Known rows, with every way that one mark hangs from another
k_978{k_436 k_714}:   19   64    8 -195  -80   46 -188  230 -135 -303  -46  237 -224 -168   53   19 -162 -146 -109  414   77 -144   52  -35 -133   85  157 -140   22  215  -32  -93 -128   58  103  378  -97  -53 -140  121 -297   24  195  -28   53   67 -167   45 -117   -5  154  248 -194 -236   93  123  251   80  299  132   61 -235 -126  157  -41    6  113   58  103  -20 -183  156   86  -22  137  -29   99
k_978{k_329{k_190} k_436}:  -43  142  199 -225   43  -89  -12  237  -15 -204 -203   72 -163  -18   87  227  -19 -216 -199  493   43 -126   -6  -46 -419  -51  -15  -88 -179   54 -112   27 -126  146   -4  257  -97 -139 -143   71 -208   -9  211  -10  178 -160  -64 -148  -29  -57  176  332 -137 -237  155   77  260  227  177  214  172 -158 -211    9  -84 -120   66  -21  -42  -43  -98  114   43  -73  -39    9   23
k_978{k_436{k_190} k_714}:  -41   32  125 -149 -102   70 -105  165 -141 -253  -70  277 -163 -131  -15   41 -169 -250 -141  344   99 -195  145 -123    5  172  109  -60   32  266  -81  -29  -77   77  168  313 -165  -11 -108   96 -199   39  159  -10   42   32 -160   53 -116   51  152  244 -114 -228  102  123  200    6  265  118   65 -214 -165  144   19  -39   -6   -4  153  -29 -202  189   38  -46  161   15  173
k_714{k_190 k_382 k_978{k_329}}:   20  248  335  -35   71 -279 -184  291  -58 -115  -46  152   -9  -50  -33   -4   18   27 -284  391  102  -23  134 -267 -360 -333 -108  100 -240   70 -260 -248   20   53  -51  378    7  -14 -232 -120   84  -75  194  -64  263 -149 -119 -425  157 -166 -243  158  -79 -204  276  -38  -82  207   67   88  150   77 -134 -252 -558   48 -120  177  165 -192  168  -29  -52  -35  -38  148 -252
k_190{k_714}:  109  -23  -14  -25    7  -62 -177  232  -18 -287 -155  283 -127   59  108  -47   58   79 -205  177 -122  -79  178 -122 -154   59   97 -179 -132  147 -145 -138   56  210  182  396 -235 -147 -155  -54 -191    3  157 -236 -160  -39   20  -58 -152  -39  155   92 -128 -294   13  -46  259  287  168  129   92 -100  -81 -228 -150 -130   15    9   93   21  150  -43  210   53   27  -36 -274
k_978{k_436{k_190{k_329 k_714}}}:   62  -21   75  -40  -96    6 -114  264  -48 -186 -198  240 -118  -20  -11   -5  -40 -284 -214  302   49 -152   93 -183  -80  154  167 -170  -73  250 -161   97 -108  212  158  266 -165 -133  -97  -31 -101   36  151  -59  -30  -73  -45  -77 -124   62  190  125  -86 -240  222  -70  262  134  110  205  131 -148 -158  -52 -105 -182  -96   21  108    7   30   53   78  -36  -19  -32   18
k_329{k_190 k_978}: -119   26  238    8  174 -244 -249  129  -98 -166 -176  102  -72   33   29  230   -1 -126   57  157 -136 -177   80 -363 -404 -112  -67  252  -89  144   27 -181   91  174   25  400    6 -119  -79 -167 -181  -21  246  -85  167 -172  145   90   -9   43   45  384  121 -295  -42  -13  242  280  285  235  107 -277  -64 -192  107  132   44 -100  -89  154   85  -29  158  -91  171   27 -150
k_978{k_329{k_190} k_436 k_714{k_382}}:  -36  126  166 -229  -95   -8   26  185  -43 -282  -69  258 -190 -188  148  246 -222 -225 -254  549  190 -235    7  -17 -354  -30  -62 -104 -210  136  -38  -19  -87   57   37  246 -101   -6 -165   96 -171  -10  235   70  209  -28  -84  -71  -55  -93   -2  339 -240 -139  195  200   35  129  167   -4  235 -183 -389  133  -27 -178  170   -6   16 -114 -149  342   15   10  -77   81  -31
k_714{k_382 k_978{k_436}}:  138   98  173  -46  -60  -80 -319  317 -100 -266 -165  149 -162  -33  -65   47  -99   29  -82  385  -32  -32   14 -240 -281 -116   36 -139 -170  146  -77 -122  -97    0   99  423   58  -67 -171 -127   -4  -14  235  -75  211  -36 -118 -250  -50   -2  -94  213  -21 -246  279  -87  104   86  100  156  123  -46 -145   24 -384   84  -78  148  160 -129   11  -20   19 -104   -1  126 -230
k_978{k_329 k_436{k_190{k_714}}}:  -25   -8  214 -162  -87  -14   54  253  -55 -184 -204  190  -77    9  -26  125  -25 -240 -292  423  103 -108  113  -61 -177   38   87 -163 -130  136 -218   79  -79  125  126  248 -201 -116 -143   31 -171  -28  136  -14   22 -116  -81 -171  -47    7  194  227 -206 -175  192   49  187  169  119  168  174 -135 -239  -43 -160 -206  -89   -5   52 -106  -63  130   78  -26  -10   17    3
k_714{k_190{k_329} k_382 k_978{k_436}}:   78  232  177   38  -47 -185 -261  329  -90 -132  -47  178  -42 -157  -25  -90  -78 -154 -257  388  192  -96  -30 -334 -284 -230   58   31 -171  181 -203 -130 -107  124  -44  357  100  -81 -184 -159  146   26  258  -16  288 -112 -120 -384  120  -87 -220  117  -30 -175  433 -162   -8  124   22  138  174  -34 -139 -177 -570   13 -118  256  190 -150  220    8  -63  -47 -121   78 -158
k_329{k_978}:  -21  -46  154   -6   99 -183 -305  259 -158 -155 -121  131  -98   29  -56  117   12  -71   48  191 -128  -67   94 -277 -335 -138   44  124  -49  182    3 -246   16   60   49  460  -59 -105 -181 -172 -228  -61  215  -86   21 -108   50   10  -25   45   70  229  -25 -299  -51    5  292  294  315  248   52 -185   13 -246  -34  216  -13   26   -9   46   44 -129  231  -93  204   16 -116
k_978{k_436 k_714{k_382}}:   87   65   27 -159 -121   67 -173  246  -92 -286  -40  276 -250 -162   68   16 -213 -180  -91  425  102 -150   23  -55 -189   66   80 -170  -88  259   -5  -97 -118   37  135  365  -70  -11 -176   68 -172   10  200   13   73   88 -158  -17 -155  -30    9  224 -176 -191  186  128  154   28  233   33  103 -150 -204  169  -50  -35  103   94  151  -88 -123  218   75  -22   52   58    1
k_190{k_329{k_978} k_714}:   77  -99  -52  103  -60 -141 -200  336 -115 -251  -97  339  -13 -110  100   47   14  -41 -273  173   16 -201   89 -252 -245  -51  189  -98 -141  225  -33 -140   56  203   61  332 -179 -170 -128 -229 -142   15  278 -185 -151 -126  156  -14  -54   42   98    8 -116 -205  152 -126  222  391   74  149  199 -219 -155 -446 -155 -143   25   46  -73   47  259  -44  241   53  -95  -80 -318
k_436{k_978}:   25   27  183  -55   86  -52 -183  241 -117 -190 -124  177 -119  157  -87   99  173  -34  -95  238 -124   86  246 -358  -91   -4   87    9   46  197 -125 -158   21   78   36  401  -30 -159 -164  -71 -180  -52  106  -47  -88 -136   -8  -64    1   77  179    5   -6 -173   -6 -111  317  158  216  190  -11 -101  -23 -261  -71  109  -68  -87  108   79   20 -241  124  -56  252   71   34
k_329{k_978{k_436}}:  -26  -53  161  -44    5 -118 -299  248 -141 -179 -151   78 -131    1  -76  110  -58 -168   80  255  -33  -86    2 -244 -320 -118  124   34  -12  180    2 -127  -52   58   56  438   38 -149 -167 -137 -290  -16  233  -22  107  -59   -8   16  -31  117   77  341  -56 -254   85   27  292  199  309  273   70 -265  -37  -87  -54  192   20  103    5    7    3  -53  198 -113  170   -3   -3
k_436{k_190{k_329 k_714{k_382 k_978}}}:   75   -5  128  114  -44 -132 -122  266  -76 -196 -179  355   37   -9  -15   24   13 -108 -344  182  -11 -187  253 -323  -29   72   47  -43 -180  244 -160  -27   68  185  175  260 -263  -54  -87 -201  143   -6  150 -156  -91 -134   50 -170  -97   12   27  -40   12 -230  204 -149   73  174  -27   88  173  -29 -211 -307 -195 -230 -225  -39  128  -13  166  -40   55   -3  -65   74 -214

Rows
 188  -12  -47   89 -173  -84 -189  377  -89 -333 -135  360  -79 -162  102    1  -71   34 -377  314   82 -175   39 -215 -193  -30  158 -267 -223  205 -100  -38  -26  144  112  301 -123 -133 -132 -209   28   46  287 -155   10  -58   43 -200  -90   -5  -15  -21 -116 -162  363 -220   72  254  -61   83  246 -123 -264 -253 -401 -245  -30  105   63  -67  234   19   99   62 -257  -16 -390
k_190{k_329 k_714{k_382 k_978{k_436}}}
-178    6  190  -30    6 -135 -210   81 -144 -257 -109  154 -133 -145   52  228 -163 -199   52  250   20 -257   29 -328 -319  -47   37  182   -6  175   71 -129   60  101   65  368   46  -93  -76  -90 -296   21  301  -16  267  -43   58  187  -15  103   28  509   20 -215   38   89  167  133  325  164  139 -426 -189   22  158   89  131  -52  -83  115  -73  184  123  -50  159    5  -23
k_329{k_190 k_978{k_436 k_714}}
  39  171   48  -59    6  -95 -150  248  -95 -152   86  365  -85 -198  116  -73  -81 -178 -266  319  156 -198  135 -127 -213  -52  -32   46 -161  257  -85 -237  -17  145   -6  331 -183   21 -194  -12    3   -6  186  -44    2   -3  -87 -120  -11 -171 -103   19 -139 -225  122   78   66  184  179  -24  119   -8 -124 -207 -161  -44   48  104  140  -50   85   98   46   52   19   60  -78
k_978{k_714{k_190{k_329} k_382}}
 -19  -23  211   40  -40  -12  -54  204 -174 -140  -45  411   11    4 -101  122   33 -267 -299  253   73 -132  347 -469  116  130   50   98   -1  333 -131  -76   89   67   98  234 -157  -27  -99 -154   77  -59  120   41 -124 -122   25  -31  -17  113   55 -105   32  -66  118  -70   70   21   75   14   91 -103 -271 -287   38 -116 -196 -170  164   68    0  -56   37   -9  155  138  106
k_436{k_190{k_329} k_978{k_714{k_382}}}
  28  -22  226   32  -40 -125  -91  187  -52 -194 -204  307    3   92  -51   46   20  -45 -281  207  -53 -132  284 -268  -55   27  -21  -20 -155  177 -204  -43  116  139  219  282 -259  -42 -109 -139   53  -27  102 -163  -41  -94   13 -170  -89  -13   22  107  -15 -233  124  -50   46  142   34   98  145  -36 -235 -209 -205 -174 -207  -69  172  -50   86   -6   63   -3   38  121 -223
k_436{k_190{k_714{k_382 k_978{k_329}}}}
-105  -65  151   84   63 -213 -198   93  -72 -248 -196  183  -82   29   76  190  -18  -53   -7  110 -121 -202  127 -388 -344  -74  -26  171 -116  133   14 -151  180  199  122  378  -49 -143  -73 -212 -230   12  264 -168  114 -123  216  135  -45   71   28  389   50 -244  -24  -23  188  284  224  183  167 -336 -160 -231   44  -20   55 -103  -74  155  145   31  221    1   82  -10 -306
k_329{k_190{k_714} k_978}
 -51  -56  154  122   44 -205 -196   70  -38 -250 -191  216  -71   42   88  181  -37  -85  -16  124  -95 -216  100 -394 -376  -89  -70  127 -189  156   28 -153  176  191  139  360  -28 -111 -104 -238 -146   -5  255 -111  118 -102  227   87  -76   59  -66  391   42 -221   42  -24  116  251  175  122  202 -269 -211 -217   44  -48   42  -82  -37  120  196   70  205    2   40   75 -350
k_329{k_190{k_714{k_382}} k_978}
 123  108  233  -97  -49 -141 -195  339 -106 -269 -172  132 -134  -47  -50  137  -87   25 -191  487   46  -38    5 -163 -365 -200   24 -146 -221   88 -106 -103 -102  -47   37  380   12  -51 -219  -96  -30  -41  240  -47  253  -78 -121 -323    2  -49  -90  218 -102 -199  298  -28   39  146   74  127  181  -18 -237  -24 -433   24  -65  132  109 -181  -30   26   10  -74  -87  122 -225
k_714{k_382 k_978{k_329 k_436}}
  78  -98  -55   88 -133 -100 -173  341 -119 -267 -125  308  -45 -134   70   31  -47 -116 -271  230   72 -212   19 -249 -211  -23  235 -143 -123  233  -47  -55    1  193   80  327 -117 -191 -123 -206 -175   43  304 -128  -88 -100  129  -12  -49   77   98   65 -140 -171  225 -136  224  333   66  165  205 -295 -188 -340 -166 -162   36   92  -60   29  230   18  203   41 -132 -102 -276
k_190{k_329{k_978{k_436}} k_714}
 106  -25   89   88  -20  -58  -85  258  -25 -146 -151  378   -2   36   27    2   32 -229 -319  173   -6 -202  233 -258  -58  135    6  -68 -192  270 -149  -11   30  248  176  226 -329  -64  -90 -150  128   -9  111 -128 -194 -140   63 -140 -132  -18   54  -68  -20 -239  171 -115  136  199    5   79  156    7 -193 -323 -103 -268 -192  -51  123   -4  186  -14  103    7  -53   66 -184
k_436{k_190{k_329 k_714{k_382}}}
  28   17   23   -5   20 -142 -239  368 -186 -181   -2  278  -41 -183   59  110  -32 -129 -186  260   75 -216   56 -222 -266  -75  107   59  -81  218   34 -193  -54  110  -45  346 -156  -88 -115 -141 -115  -17  279  -80  -71 -131   33   -1  -12   17   97   17  -76 -254   89  -41  244  345  171  166  114 -175 -105 -359  -75   42   33   39  -90   40   69  -57  159   -9   30  -34  -84
k_190{k_329{k_978{k_714}}}
  -9   54  232  -55  -10 -100 -265  273 -169 -243 -200  118 -106  -14 -122   50  -49    9 -103  322  -58  -67  124 -276 -115  -61  127  -29   10  135 -156  -75  -81   37   97  411   -3  -96  -98  -39 -119   13  223 -126  160  -79 -133 -155   -5   69  108  241   34 -300  163  -73  179   90  181  276   77 -163  -63   -6 -309   90 -152   30  115  -38  -77  -86   -5 -123  123   21  -31
k_714{k_978{k_436{k_190}}}
 -53   67  235 -104   18  -73  -13  165 -111 -243  -58  289  -89   18   17  250   52  -58 -236  362   33  -50  257 -313 -192  -67  -33   42  -79  164  -74 -165   96   17   20  311  -58  -71 -179  -56 -147  -74  182   30   29 -101   19  -43   40   25   34  112 -102  -49   49   44   90  142  156   10  129 -152 -279 -180   24  -73   27 -148   58   27  -48   15   74   30  127  133  -23
k_436{k_978{k_329{k_190} k_714{k_382}}}
 -92  188  187 -229   71 -152  -16  241 -115 -163   49  279  -56 -164   88   61  -26  -74 -334  407  188 -132  198   -7 -259 -147  -32   60 -118  114 -189 -254    2   75  -53  322 -225    1 -187  102 -186  -50  176  -38   35  -91 -126 -140   70 -191   31  143 -265 -213   36  200   88  282  232   23   98  -68 -144 -203 -166  -54   72   45   32 -116  -50  127   35   48   82    7    5
k_978{k_329 k_714{k_190}}
  34  152   77 -128  -89    6 -162  203  -84 -214   10  264 -187 -180   56  -89 -185 -266 -148  426  206 -136   38  -89 -186    2   62  -62  -76  259 -114 -134  -85  101   87  366  -26    4 -204   72 -130   42  177   56  169   85 -181  -80  -50  -81  -82  262 -209 -179  213  133   80   23  242   25  103 -129 -162  117 -159   -9   74  169  234 -112  -23  239   42  -13   65   52   36
k_978{k_436 k_714{k_190 k_382}}
 134  -19   26   25 -138  -66 -211  255  -53 -357 -191  275 -134  -11   34  -24  -59  122 -204  272  -59  -72   90 -228 -187  -28  103 -236 -177  162 -123  -87   58   96  215  399  -70 -121 -165 -134 -104   18  215 -184   54    6  -10 -161 -120    5  -26  172 -112 -208  230  -90   81  163   72   84  162 -145 -187  -85 -347 -131  -35   93  160  -89  141   38  128   19  -81   38 -390
k_190{k_714{k_382 k_978{k_436}}}
  84  239  200   76   35 -259 -279  337  -94 -110  -21  221    5 -102  -12  -97  -12  -58 -291  311  119  -96   77 -329 -302 -241  -16  106 -189  165 -205 -228  -21  143  -71  379    7  -48 -195 -198  193  -29  247  -84  189 -154  -85 -389  120 -133 -235    1   14 -235  332 -165  -10  188   25  102  152   57  -69 -328 -552   34 -120  207  172 -125  273 -101  -35  -30  -90  107 -251
k_714{k_190{k_329} k_382 k_978}
 -47  163  288  -87  103 -250 -177  278 -141 -267 -161  117  -70  -22    4  223   30  146 -199  337  -77  -89  141 -223 -320 -202  -20   46 -121    1 -120 -166    0   39  -47  393  -80 -102  -99  -50 -111  -17  260 -184  203 -185  -47 -207   80  -54   85  222   -1 -290   84  -36  156  292  141  213  121 -114 -130 -167 -322   55  -51  -43  -32  -29  -31 -101    4  -51   44   29 -191
k_714{k_978{k_329{k_190}}}
 113   -1  -40   61 -147 -104 -203  367 -131 -345 -132  313  -65 -170   80  -18  -37   61 -384  284   34 -171   50 -235 -137   -7  252 -226 -118  158 -133  -48  -37  154   84  329 -150 -189 -103 -151 -100   82  283 -207  -46  -87   23 -146  -45   39  122    8 -110 -206  276 -203  175  288   13  174  189 -222 -194 -285 -377 -222  -12   88  -10  -15  164  -31   93   46 -175 -101 -322
k_190{k_329 k_714{k_978{k_436}}}
  76   -5  115  -53  -84   49 -109  197  -27 -203 -219  230 -128   46  -30  -15  -52 -264 -140  294   -3 -109  103 -171 -104  138   99 -155  -89  231 -155   56  -64  173  230  283 -139  -93 -134  -23  -95   14  104  -50    1  -32  -75  -90 -156   55  119  214  -78 -253  188  -25  211   59  143  173  119 -118 -158   36 -110 -137 -113   34  166  -42    5   75   91  -63   43   35  -13
k_978{k_436{k_190{k_714{k_382}}}}
-111  -82  140   61  -11 -146 -190   76  -66 -265 -235  150 -113  -17   38  167  -76 -147    1  189  -44 -210   42 -373 -340  -27   61   95  -74  151  -22  -52  100  188  123  367   40 -182  -83 -171 -293   38  305  -87  206  -87  168  119  -43  108   37  491   11 -204   79  -26  189  207  227  202  195 -428 -204  -68   42  -53   85  -51  -58  115  113  108  194  -32   64  -29 -203
k_329{k_190{k_714} k_978{k_436}}
 -82   -4  326  -58  -27  -42   47  146 -143 -158  -96  338    1   67 -121  202   43 -185 -286  313   70  -62  387 -371   24   37  -22  102  -11  241 -162  -91  138  -17  107  248 -156   13 -138  -77  -35  -98   67   50  -70 -119  -24  -77   30   82   55   32  -65  -33   62   51    8   47  109   -4  100  -93 -301 -213   39 -100 -182 -195  156   -6  -92    7   37  -31  196  197  108
k_436{k_190 k_978{k_329 k_714{k_382}}}
 -21   24  250  -59   39 -107  -16  191  -52 -210 -155  228  -83  133    9  212  148  -60 -239  306  -47    4  261 -358 -223  -65  -28  -18 -110  125 -151 -109  106  110   43  313  -51 -155 -172 -104 -133  -75  139  -30   -4 -165   73 -113   29   36   93   85  -58  -85   54  -52  155  191   91   76  125 -142 -229 -264  -70 -100  -30 -148   58   55   69  -94  123   -2   69  119  -93
k_436{k_978{k_329{k_190{k_714{k_382}}}}}
 -26  177  180 -226 -111  -41   17  236  -82 -190   17  254 -142 -221   72   50 -173 -245 -304  555  301 -134   31    4 -307 -111   12  -88 -175  160 -156 -103  -98   32    6  299  -71    6 -245  105 -163  -29  195   82  185   12 -190 -195   33 -136  -82  260 -335  -90  246  216  -16  117  188   -2  187 -100 -281   25 -219 -119   96  142  130 -217  -65  305    7   25  -60   66   25
k_978{k_329 k_436 k_714{k_190 k_382}}
 -65  -53  109  -63  -62  -77 -258  230 -197 -230  -67  171 -150 -148  -39  107 -157 -131   14  298   38 -137   26 -209 -253  -76  145   49   31  229   58 -176  -19   -5   73  440   15  -75 -165  -61 -337  -11  275   -5  114   -3  -28  118  -42  104   63  362 -112 -202   42  112  208  159  336  192   81 -335 -110  -15   21  163   80   62   12   -7  -88   83  183  -72  200  -16   -3
k_329{k_978{k_436 k_714}}
 -60   60  279 -107  104 -117  -63  203  -90 -184 -146  179  -80  127  -43  246  181  -67 -206  318  -59   35  256 -347 -226  -70  -10   56  -39  103 -138 -114   51   87  -14  325  -53 -154 -147  -56 -170  -70  141  -19   24 -203   29 -107   70   43  160   97  -36 -136   14  -58  237  225  166  151   93 -153 -152 -280  -37  -30  -41 -169   22   68   -2 -147   86  -25  156  102   36
k_436{k_978{k_329{k_190}}}
  64 -103  116  133  -57 -120 -121  256  -72 -134 -145  350   40   23   -1   52    5 -209 -261  147    6 -222  222 -336  -95   76   27   23 -180  285  -94  -39   78  199  184  246 -246  -61  -96 -245   69  -35  136 -103 -135 -126  116  -78  -99   48    4    7    6 -218  156 -105  102  208   40   96  181  -80 -233 -345  -69 -194 -191  -25   71   12  201   -5  158   -7  -17   65 -206
k_436{k_190{k_329{k_978} k_714{k_382}}}
 153  -93  -53  149  -96 -138 -176  329  -89 -235 -106  389  -32  -93  114   36  -23  -78 -283  190   50 -185   64 -278 -281  -46  100 -116 -273  248   -4 -131   53  200  100  321 -169 -106 -177 -291   -5   -9  287 -116 -121  -96  172  -92 -101    0  -55  -25  -98 -166  219 -142  125  346   29   70  234 -141 -236 -424 -182 -174    6   80  -14   -6  309   16  235   65 -182   -8 -416
k_190{k_329{k_978} k_714{k_382}}
